Each row was made from one small tree. The marks that hang from a mark follow it in brackets, in alphabetical order. Every link used is in the known rows. Write each row's tree.
In the rows, 128 means zero.
Known rows
E{F G}: [140 118 116 103 103 135 130  84 127 114 104 149  91 151 126 110 118 197
 138]
V{F G{K}}: [183 112 150 136 153 124 134  99 112 136 105 178 152 129 121 130 166 147
 142]
P{G{K{B}}}: [169 131 137 134 145 124 146 105 114 147 142  22  97 144 125 127 128 187
 144]
E{F{K V W} G}: [142 115 100  82  95 134 130  77 122  94  86 144 110 135 113 114  89 240
 133]
K{B}: [123 135 123 129 127 127 110 126 124 149 121  70 106 130 129 112 113 151
 129]
F{E K V{G} W}: [114 126 111  94 131 126 111 120 126 111  89 149 167  83 104 113  99 225
 164]
G{K}: [163 123 149 134 141 116 138 102 114 120 138 103 133 144 120 129 132 133
 136]
V{F{E W} G{K{B}}}: [169 115 139 123 171 107 102  87 117 143 105 141 157 108 109 114 163 184
 158]
F{E K W}: [ 80 129 119 100 141 109 100 138 131 111  92  93 147  82 105 122 122 167
 154]
V{G}: [129 124 140 118 137 139 128 125 120 137 101 142 151 114 127 124 136 143
 141]
F{E{G} V W}: [145 137  90  88 130 121 130  75 132 108 139 187 145 125 114 106  95 215
 144]
R{K{B} V{F{E W}}}: [146 113 113 117 140  91  94  57 127 135 135 135 143 123 106 131 178 110
 131]
F{K}: [ 93 131 129 118 118 129 123 149 123 121  87  94 122 113 120 130 115 141
 135]
E{F{K{B} V W} G}: [139 120  96  85  96 132 117  74 119 107  83 109  95 136 113 102  81 252
 131]
F{V{G} W}: [163 119 117 106 137 134 135  93 120 119 122 168 176 113 118 126 112 178
 126]
R{K{B} V{F G}}: [157 109 129 120 132 113 109  64 115 148 111 146 147 132 116 134 181 103
 130]
F{K{B} V}: [126 138 109 120  99 136 118 134 121 129 101  90 107 128 118 108  74 205
 134]
F{E{G} V}: [144 143  95 103 110 132 135  91 133 118 141 202 118 141 121  99  91 225
 157]
R{V}: [123 111 133 133 121 115 128  91 126 139 146 144 126 125 120 135 163  88
 126]

Which tree is each row?
[165  98 144 129 154 105 120  55 111 152 123 144 151 115 109 134 186 107
 132]	R{V{F{W} G{K{B}}}}
[184 114 131 109 145 128 142  77 112 114 132 153 181 122 113 127 115 180
 133]	F{V{G{K}} W}
[130 125 108 103 119 128 128 116 122 104 104 127 150 108 110 130  93 177
 120]	F{K V W}
[162 103 134 118 133 115 125  63 118 131 115 191 165 130 114 146 191  86
 128]	R{K V{F G}}
[ 72 145 103  76 134 113  98 108 122 126  81  62 121  99 107 100 101 204
 148]	F{E{G} K{B} W}
[145 115 123 117 164 119 107 111 130 135 102 199 167  92 115 124 167 169
 149]	V{F{E W} G}
[104 146  87  80 118 121 111  94 124 119  96 104 124 112 105  94  72 249
 149]	F{E{G} K{B} V W}
[167 125 121 111 150 116 112  82 120 126 134 137 166 111 107 104 110 227
 165]	F{E V{G{K{B}}} W}
[123 107 121 127 133 105 110  87 124 143 113 136 127 108 111 136 170 103
 120]	R{V{F{K{B} W}}}
[112 128 104  97 141 113 114 107 130 117  90 170 133 105 109 122 142 178
 137]	V{F{E{G} K W}}
[175 103 110 123 111 128 117  91 133 104 129 153 125 131 117 122 113 204
 134]	E{F{V W}}
[139 108 141 108 126 117 127  67 115 128 118 145 166 127 115 142 171  84
 133]	R{K V{G}}
[148 109 115 128  88 137 114 126 131 105  96 136 100 132 116 117  97 219
 149]	E{F{K V}}
[109 139  92  77 119 122 125  95 127 101  98 155 141 108 104 108  82 229
 149]	F{E{G} K V W}
[190 114 112  98 114 122 129  35 112 106 123 114 105 161 112 102  95 243
 135]	E{F{V W} G{K{B}}}
[132 117 133 122 134 135 123 135 119 136  65 173 143 104 120 131 153 157
 139]	V{F{K} G}
[191 106 129 135 107 136 116  90 119 124 114 132 109 145 120 104 111 235
 156]	E{F{V{G{K{B}}}}}
[157 127 112 113 155 104 113  75 124 130 122 154 130 128 113 112 145 179
 138]	V{F{E{G{K{B}}} W}}
[ 75 137 108  76 136 114 113 108 125 107  84 107 139  97 106 115 111 180
 149]	F{E{G} K W}
[140 132 108 119 137 120 123 105 136 130 122 206 115 131 122 115 147 168
 145]	V{F{E{G}}}
[121 104 123 113 113 121 102 123 128 103  85  89 118 107 111 129 123 178
 137]	E{F{K W}}
[162 137 102  93 138 114 125  54 121 116 145 140 139 136 109  99  93 229
 148]	F{E{G{K{B}}} V W}
[120 112 123 137 120 112 115  99 124 149 112 143 108 120 116 131 165 109
 127]	R{V{F{K{B}}}}
[117 121 122 109 153 118  90 124 125 143  63 133 148  81 108 113 148 194
 155]	V{F{E K{B} W} G}
